Every row comes from one small tree of marks. The marks that hang from a mark follow it in brackets, in the order of their numbers. Every link used is in the known rows. Which tree was each row made from?
In the rows, zero is written as 128.
Known rows:
K_379(K_103(K_496 K_736(K_256) K_840)): [174 147 105 152 113  72 105  81 116 134 134  85 117 191 185 112 119 117
 151 176 134 153 151 129 191 136 108 117 127 114 125 147 152 153 162 103
  84 126 161 114 128 191 130 160 173 115 160 173 180 120]
K_496(K_578): [135 155 151 122 150 102 130 118 126 161 129 115 133 147 144 129 132 120
 126 148 145 154 121 137 140 119 146 140 132 112 144 121 108 133 117 120
 144 108 153  90 123 148 126 133 141 117 108 119 132 138]
K_496(K_103): [124 152 130 121 135  95 126 117 120 140 112 123 141 151 141 130 134 114
 135 130 142 144 133 123 146 121 149 137 126 117 144 124 105 130 126 137
 139 108 151 101 137 151 112 144 139 118 122 134 143 156]
K_379(K_103(K_496(K_578) K_736(K_256 K_840))): [176 149 114 158 119  84 107  83 114 155 133  92 117 179 165  95 119 106
 145 183 157 183 136 128 190  99 112 139 121  96 128 142 105 133 140 106
 118 130 164  74 139 192 100 158 152  96 141 160 189 112]
K_103(K_736(K_256)): [151 141 124 115 133 113 118 104 118 146 141 102 118 156 169 136 134 107
 131 173 143 158 121 152 170 132 123 114 122 117 145 133 144 118 156 103
 119 123 152 106 141 163 142 155 162 115 137 136 141 136]
K_496(K_379(K_103(K_256 K_736) K_578(K_840))): [173 160 126 150 153  56  97  87 109 181 139  64 125 166 139  83  97 105
 148 220 131 160 155 133 200 114 135 126 127 125 101 146 157 179 162 110
  94 114 155 120 138 163 117 157 167 124 128 153 155 109]
K_578(K_256 K_496 K_736): [144 146 127 163 142  88 134 128 116 172 139 114 174 159 166  80 116 116
 123 155 144 104  74 166 147 103 150 159 124 125 148 118 163 151 106  78
 133 123 120 141 175 152 156 181 125 107 123 130 125 129]
K_379(K_103(K_736(K_256 K_840(K_496))) K_578): [180 191 108 150 123 103 105  80 121 147 138  78  96 151 140  66 108  89
 156 217 163 151 143 149 187 117 122 128 153 106 121 128 115 138 161  89
 113 131 153 117 174 175  99 155 134 100 133 148 170 107]
K_578(K_496 K_736(K_379 K_840)): [148 129 120 151 121  78 129  90 108 155 116 111 153 138 117  77 115  96
 150 162 147 121  92 151 146  91 159 154 118  93 151 126 144 135 138  75
 142 142 132 107 172 141  97 185 130  89 125 129 169 101]
K_496(K_103(K_736) K_256 K_379): [145 140 113 128 150  73 102 113 118 156 129 139 135 189 176 128 128 119
 107 150 143 184 147 114 189  85 145 135  98 117 146 138 112 115 152 126
 130 110 173  77  99 173  92 162 166 143 138 162 154 148]
K_578(K_103(K_736) K_496 K_840): [143 126 116 146 129  26 132 114 111 184 117 105 168 148 149  80 121 116
 150 150 134 103  89 142 142 122 130 163 116 127 143 123 192 172 151 113
 126 124 123 132 166 156 129 182 145 106 156 163 162 111]
K_256(K_379): [128 144 138 115 139 104 121 117 123 144 113 102 123 153 122 128 129 110
 132 160 121 129 103 134 152 116 159 113 134 109 146 110 135 102 142 111
 134 117 153 113 139 124 114 143 132 116 128 133 130 145]
K_379(K_578(K_103) K_840(K_256 K_496)): [170 218 117 151 144  69 115 104 133 152 136  78 118 155 156  34  93  95
 138 190 149 122 115 157 150 131 152 137 175 121 129 107 144 161 123 105
 121 119 138 139 182 155 137 142 123 120 118 159 124 118]
K_496(K_103(K_840(K_256)) K_379 K_578(K_736)): [167 163 108 141 159  49 107  98 118 158 145 116 156 197 209 106 107 108
 106 147 143 171 120 128 201  85 164 161  93 109 167 136  89 162  97 103
 130 117 170  51 128 170 104 158 144 116  98 172 156 116]
K_379(K_578(K_840)): [145 158 148 131 151  80 129 109 120 177 124  84 139 133 125  98 110 110
 146 184 133 132 126 151 151 125 149 142 146 124 127 120 144 158 112 117
 115 113 138 129 151 145 141 149 140 115 108 114 129 126]
K_379(K_578(K_736(K_840(K_103)))): [149 159 115 174 137  83 130  94 111 145 133  85 148 140 116  72 114  93
 155 183 161 129 113 144 168 133 150 146 142 107 134 125 115 159 119  90
 137 127 139 125 204 144  99 151 125  83 119 130 165 107]
K_496(K_256(K_379 K_840) K_578): [150 159 138 109 161  95 104 122 133 172 130 103 123 162 134 118 120 113
 103 165 112 140  78 120 158  63 161 144 119  92 163  99 112  87 127  96
 117 114 172  72 115 148 102 146 116 114 117 172 112 124]
K_103(K_496 K_736(K_256(K_379 K_578 K_840))): [167 122 115 120 139  95  94 106 133 157 135  68 106 176 147 102  95 108
 119 197 103 139  59 119 197  88 121 128 138  90 169 101 166  98 135  92
 105 133 168 111 134 152 117 144 120  77 146 179 149 114]
K_256(K_496(K_103(K_736) K_379(K_840) K_578)): [144 176 105 112 156  60  95 116 129 164 114 124 130 179 160  79 105 119
 124 151 136 188 161 111 189  69 154 163 102 105 145 120 102 142 132 117
 129 121 186  51  95 166  81 139 155 113 117 150 167 110]
K_578(K_103 K_496(K_379) K_840): [138 137 132 153 128  25 129 126 107 183 102 118 172 138 146  71  98 111
 133 149 124 106  86 134 158  82 164 166 112 111 146 116 174 154 129 118
 137 121 127 126 158 146 104 191 132 114 153 154 155 119]
K_496(K_103(K_736) K_256 K_379(K_578 K_840)): [167 175 115 135 169  74  90 105 117 178 133  99 127 190 162  74 104 112
 128 179 143 191 176 125 199  71 150 144 117 125 115 140 115 139 143 105
 105 111 174  81 104 175  92 156 175 141 113 151 148 125]
K_840(K_256(K_496) K_578(K_103(K_736))): [150 169 100  98 143  59 117 106 127 149 135  96 120 161 177  73 111  96
 114 177 148 137 105 142 150 155 124 136 139 116 171 103 155 150 147 111
 149 131 157 149 180 151 134 146 112  98 149 177 147 113]
K_736(K_256 K_379(K_103 K_496 K_578) K_840): [169 199 127 157 116 111  98  72 109 155 123  71 111 143 117  57  85  78
 170 245 147 147 162 150 169  71 147 109 150  92  96 129  99 117 162  91
 108 137 148 106 186 158  59 167 115  87 135 120 159 109]
K_840(K_256 K_379(K_578) K_496(K_103(K_736))): [170 193  87 135 146  75  98  83 117 142 167 103  96 195 190  51  95  92
 110 213 164 173 146 142 186 136 144 117 164 113 161 112 107 159 138 123
 141 121 166 117 146 156 121 124 122 116 122 158 168 133]
K_578(K_496(K_103 K_379) K_736 K_840(K_256)): [156 152 100 158 144  38 120 118 112 168 126 128 175 181 191  63  95 103
 109 154 141 129  89 144 185  70 173 179  96 111 165 116 134 160  90 104
 135 127 139 101 165 164 114 188 116 114 124 169 155 121]
K_578(K_256(K_379 K_496) K_736): [137 161 115 134 144  88 115 128 126 158 127 106 152 162 144  92 112 107
 113 173 115 117  71 149 164  85 161 139 121 108 161  99 153 113 117  74
 132 134 149 127 179 131 125 165 107 103 132 140 117 129]
K_379(K_103(K_256 K_496 K_736)): [158 141 111 155 124  73 111  92 121 132 138  90 118 192 152 107 127 127
 145 185 142 156 147 121 168 150 107 108 138 116 110 145 157 158 168 129
 103 115 159 132 118 181 144 139 170 125 156 166 166 136]
K_736(K_256 K_379(K_496 K_840)): [157 188 121 132 124 111 101  94 118 142 112  95 115 154 144  73  97  93
 150 201 134 148 146 158 161  83 160 109 139  97 117 121 130 116 151  95
  99 134 149  98 148 152 109 163 143 100 134 116 134 122]
K_736(K_256 K_379(K_840) K_496(K_103)): [154 196 110 130 104 115 101  92 108 141 101 109 122 144 146  74  98  83
 136 159 141 174 133 137 160  69 151 132 135  81 139 126  83 125 169 106
 119 134 152  74 161 161  63 180 144  97 149 125 170 125]
K_578(K_103(K_256 K_496(K_379) K_840) K_736): [168 121 110 175 126   4 115  94 113 147 134  98 166 188 173  89 101 121
 126 169 122 138 105 120 195 111 137 132 104 105 140 152 179 180 136 117
 103 122 153 117 127 178 130 177 179 117 155 185 167 111]
K_840(K_103 K_256): [142 174 112 136 129  98 124 104 120 119 139 107 121 155 168 109 120  99
 119 159 153 135  97 142 151 162 151 115 153 107 160 107 122 138 135 113
 143 116 145 133 182 145 133 137 125 111 142 152 137 144]
K_103(K_496 K_840(K_256 K_379)): [167 150 107 128 122  54 106  78 111 123 152  99 105 198 189  89  97 107
 108 183 131 157 123 135 188 145 151 106 153 100 169 120 150 149 128 114
 113 128 162 120 118 161 163 139 150 123 137 169 160 128]
K_103(K_256(K_578) K_496 K_840): [167 134 135 120 135  57 117  92 132 147 144  73 122 169 146 115  95 128
 122 165 114 138  98 113 170 136 113 127 153 100 154 128 172 166 137 118
 102 114 158 134 100 174 163 135 167 104 131 158 142 118]
K_379(K_496 K_578(K_103(K_736)) K_840(K_256)): [167 198 102 145 153  59 104 101 127 164 147  69 129 190 161  36  97 103
 153 225 148 132 152 158 164 127 132 124 157 139 103 124 163 165 143 103
  99 126 144 127 166 166 141 142 139 111 128 157 131 106]
K_103(K_840(K_256 K_496)): [163 181 111 113 128  74 120  95 138 117 139 108 106 167 178 102 111 110
 114 161 141 122 104 146 160 155 146 123 157 106 175 111 143 152 136 106
 113 120 155 126 131 166 171 139 142 125 121 164 134 127]
K_103(K_496(K_256)): [142 145 133 142 131  81 124 119 130 136 130 128 130 182 161 119 128 131
 107 159 138 154 123 129 149 111 134 124 137 107 141 123 137 110 125 133
 122 114 158 123 102 179 145 148 154 142 143 143 135 153]
K_256(K_578 K_840): [137 143 147 101 154 107 118 119 136 155 120  82 124 125 106 122 107 111
 131 155 116 113  77 125 150 113 149 151 152 105 162  96 154 118 115 101
 121 116 146 120 147 131 131 129 106  88 108 153 116 120]
K_103(K_256(K_379) K_840): [157 146 127  97 135  72 111  92 121 144 134  76 118 161 135 132 115 111
 129 164 104 125  98 124 172 127 142 103 126 101 154 128 157 138 171  99
  97 115 164 111 115 149 143 151 170 115 129 161 130 122]

Write each row's tree:
[176 174 115 175 156  68 103 103 125 149 144  86 132 205 175  38  85 110
 121 213 145 166 135 155 201  99 163 139 143 118 123 129 145 155  82  95
 107 130 156 116 137 167 144 147 146 127 104 144 144 115] -> K_103(K_496(K_379(K_578(K_736) K_840(K_256))))
[156 187 109 160 131  71 109 110 115 164 126  99 135 163 166  70  93  97
 124 199 128 131  93 139 175  77 158 133 126  85 144  98 101 132 129 113
 128 126 156  91 176 150  82 157 105  76 151 141 148 119] -> K_736(K_256(K_379(K_496(K_578(K_840(K_103))))))
[146 136 128 149 115  47 128 108 119 144 132  99 145 163 148 103 119 122
 130 163 133 134  99 121 148 136 120 118 135 108 133 134 165 152 143 146
 123 112 144 137 137 172 143 155 162 119 160 163 145 142] -> K_578(K_103(K_256 K_496))
[150 154 123 130 110  89 121  82 124 129 107 116 108 125 109  91 116  93
 139 171 147 141 109 138 150 114 157 125 151  81 163 115 119 125 153 107
 141 133 150 103 148 140 100 158 136  99 128 125 162 122] -> K_736(K_379 K_840(K_496))
[150 138 113 168 140  53 115 130 114 188 123  87 183 153 142  54 102 101
 131 161 108  63  18 146 158  64 161 169 113 113 157  99 184 134 116  64
 124 130 121 135 209 131 112 198  90  81 145 190 126 110] -> K_578(K_103 K_256(K_379 K_840) K_496 K_736)
[124 158 123  83 135  94 106 128 139 136 102 103 115 141 100 106 109 109
 123 175  96 103  81 119 153  88 164 135 132  87 170  80 147  85 140  99
 115 131 167 113 139 130 109 136  98  97 137 164 124 118] -> K_256(K_379 K_496 K_840)
[164 213 113 184 150 101 106 110 119 157 123  89 143 181 160  53 107 105
 156 191 152 142 162 160 176  71 155 151 122 116  88 129 103 141 112  81
 105 127 146  81 174 169  95 151 116  98 117 142 137 104] -> K_379(K_103 K_496(K_578(K_736(K_256))) K_840)
[144 163 105 116 143  53  98 101 115 167 141  79 122 149 124  52  92  96
 138 218 122 127 123 127 169 110 143 135 145 106 150  99 169 140 157 102
 119 133 157 127 166 138 100 136 111  89 149 177 157  95] -> K_256(K_496 K_840(K_379(K_578(K_103(K_736)))))
[152 163 122  97 104 106 110  87 116 138 113 104 111 116 125 105 102  83
 133 184 130 156 102 142 160  79 149 121 122  70 168 111 122  90 161  87
 128 147 159  94 165 153  86 175 132  89 144 129 151 112] -> K_736(K_256(K_496) K_379 K_840)
[168 151 128 111 115 105 120  78 103 163 119  90 114 118 142  63  91  74
 132 178 151 139  89 155 158  96 146 139 131  77 170 114 119 127 147  79
 147 142 146 125 176 147  94 193 122  73 133 129 171 100] -> K_736(K_256 K_379 K_840(K_578(K_496)))
[154 155 105 149 142  49 126 113 118 159 133 129 173 186 179  94 120 123
 120 122 139 119 114 129 158  81 144 171  97 116 151 131 132 152 129  93
 113 119 147 102 132 186 114 181 145 123 130 175 150 118] -> K_578(K_496(K_103(K_840) K_256) K_736)
[162 156  90 175 109  76 119  86  84 139 142 106 141 149 159  47  95  76
 128 176 159 128  81 157 190 100 164 141 125  79 168 113 127 137 138  66
 150 145 133 120 216 149  83 183 111  70 155 156 184 100] -> K_578(K_496 K_736(K_256 K_840(K_103 K_379)))
[152 151 134 103 161  91 105 115 124 157 117 107 114 150 145  95 100 102
  95 169 131 143 108 127 182  90 167 148 126  95 168 104 126 111 120 103
 124 115 171 118 121 150 117 158 118 112 119 167 126 119] -> K_496(K_256(K_840(K_578)) K_379)
[160 154 121  98 142  80 108  95 106 157 143  80 107 145 136  46  82  90
 108 186 132 110  88 139 167 123 156 136 148  87 174  95 156 156 140  97
 130 124 154 154 143 142 147 150 109  80 127 170 147 100] -> K_103(K_256(K_840(K_379 K_578(K_496))))
[156 199 119 173 143  80 109 113 127 140 141 124 113 164 164  61  92 108
 100 198 156 151 128 131 174 105 161 125 158  94 143 108 105 135 140 120
 140 111 162 136 143 162  87 141 129 129 147 139 147 139] -> K_840(K_103 K_496(K_256 K_379(K_578)))
[150 111 113 134 117  66 122  93 122 135 121 109 123 173 134 112 132 121
 142 170 148 157 126 128 175 138 120 130 134 105 148 136 150 136 138 121
 120 130 159 106 114 173 143 150 169 107 136 144 179 122] -> K_103(K_496 K_736(K_840))
[143 159 115 150 125  89 117 122 116 155 129 100 150 135 152  69  98 106
 125 154 131  81  49 139 148 114 155 156 146 100 167  90 155 150 125  86
 122 118 128 150 188 148 135 171 106  80 146 162 135 123] -> K_578(K_256(K_840(K_103)) K_496)
[138 156 101 133 131  79 120 109 133 130 121 133 123 171 159 105 133 120
 130 149 156 147 136 125 159 137 132 137 135 115 154 121 115 148 144 138
 139 114 160 105 124 165 121 137 145 117 134 148 166 144] -> K_840(K_496(K_103(K_736)))
[154 171 122 126 127  85 125 107 133 132 123 129 115 147 129 102 124 109
 110 158 152 137 106 137 157 104 148 138 144  90 162 112 121 106 143 108
 129 123 154 109 129 171 126 157 137 125 128 149 135 129] -> K_736(K_840(K_496(K_256)))
[147 179 125 136 144 101 100 115 143 141 105  77 100 141  92  78  95 102
 137 175 109  92  77 113 164  93 161 144 170  91 151  79 138 110 138  94
 125 121 154 129 168 119  79 125  68  85 132 181 133 117] -> K_256(K_379(K_103) K_578 K_840(K_496))
[139 172 127 137 140  82 117 107 102 170 141 106 135 164 150  52  91 102
 129 180 146 138 143 133 157  95 159 140 147 112 139 113 110 149 126 121
 148 116 147 124 146 145  94 144 118 109 123 128 165 134] -> K_840(K_379(K_578(K_496(K_103))))
[163 198 134 117 157 108 113 102 127 154 142  68 110 160 150  73 103  99
 137 192 143 147 134 162 160 132 153 126 162 127 125 116 136 145 116  92
 106 117 147 123 155 151 158 134 141 126  91 134 113 123] -> K_379(K_578 K_840(K_256))
[150 139 120 131 125  82 121 107 112 160 135  96 139 149 171 122 132 103
 141 165 141 147 105 146 163 130 119 122 116 122 141 136 156 129 164 109
 126 120 139 111 173 162 120 170 156 109 156 158 146 131] -> K_578(K_103(K_736(K_256)))
[153 191 117 126 135 108 100 115 123 143 111  89 113 172 138  73 100 100
 140 198 118 127 126 154 178  76 164 109 136 101 122 107 135  97 141  91
  99 131 157 102 146 149 114 155 128 104 131 135 119 125] -> K_736(K_256(K_379(K_496 K_840)))
[147 162 135 114 147  85 121 107 122 162 140 110 140 156 158 125 125 116
 118 141 145 168 122 117 151 107 134 140 115 106 144 132  88 151 129 139
 136  99 164  75 115 171 118 139 155 113 110 142 136 142] -> K_496(K_103(K_256) K_578)
[165 169 113 159 165  51 113 105 114 175 137  99 160 176 180  69  92  95
 120 191 142 157 120 147 198  84 170 163 113 122 144 127 113 166  81 110
 126 121 150  96 170 155 110 168 123 117 100 152 144 123] -> K_496(K_103 K_379(K_578(K_736 K_840(K_256))))
[167 133  98  93 141  70 104  77 110 157 125  75 111 164 127  91 117  87
 129 166 139 158 109 114 195 122 127 130 115  98 165 126 109 147 164 110
 135 124 179 100 140 153  97 161 147  80 124 170 175 111] -> K_496(K_103(K_256(K_379) K_736(K_840(K_578))))
[158 130 118 138 120  95 117 102 122 137 141 108 120 181 182 119 127 119
 127 184 144 167 121 142 177 131 112 114 128 109 144 134 149 124 141 121
 113 126 160 115 119 181 152 153 168 115 151 142 160 140] -> K_103(K_496 K_736(K_256))
[153 159 113 151 142  57 100  91 122 172 114  75 133 158 120  54  94 102
 167 190 129 136 132 133 153 103 138 133 150 118 115 121 173 153 165  99
 120 131 140 114 164 134  87 150 133  83 144 144 152 101] -> K_256(K_578(K_103(K_736(K_379(K_496 K_840)))))
[148 157 121 161 131  69 125 108 107 164 120  96 156 132 158  96 110 102
 129 154 135 120  76 147 161 133 154 143 139 114 155 112 147 173 117 104
 125 115 127 141 196 140 140 175 132  95 141 137 136 138] -> K_578(K_256 K_840(K_103))
[152 149 103 163 113  60 113  84  99 116 147 102 113 177 158  77 100 106
 113 189 144 157 117 121 175 153 144  93 157  86 150 119 139 159 153 139
 135 117 158 144 142 154 128 133 150 103 169 156 174 141] -> K_840(K_103(K_256 K_496) K_379)
[173 189 113 159 148  97  99 101 133 164 141  71 113 157 142  53 101 106
 145 215 141 114 116 144 175 122 132 142 166 124 127 109 147 164 136  86
  96 117 146 143 170 158 138 146 113  99 122 165 139 115] -> K_379(K_103(K_736) K_578(K_256(K_840(K_496))))
[133 157 126 117 140  85 131 119 118 158 111 117 141 149 156  72 111 108
 125 130 155 122 119 129 139 119 146 162 133 112 157 108 106 155 116 127
 160 113 148 139 148 151 110 156 112  97 124 137 162 136] -> K_840(K_578(K_496(K_103)))
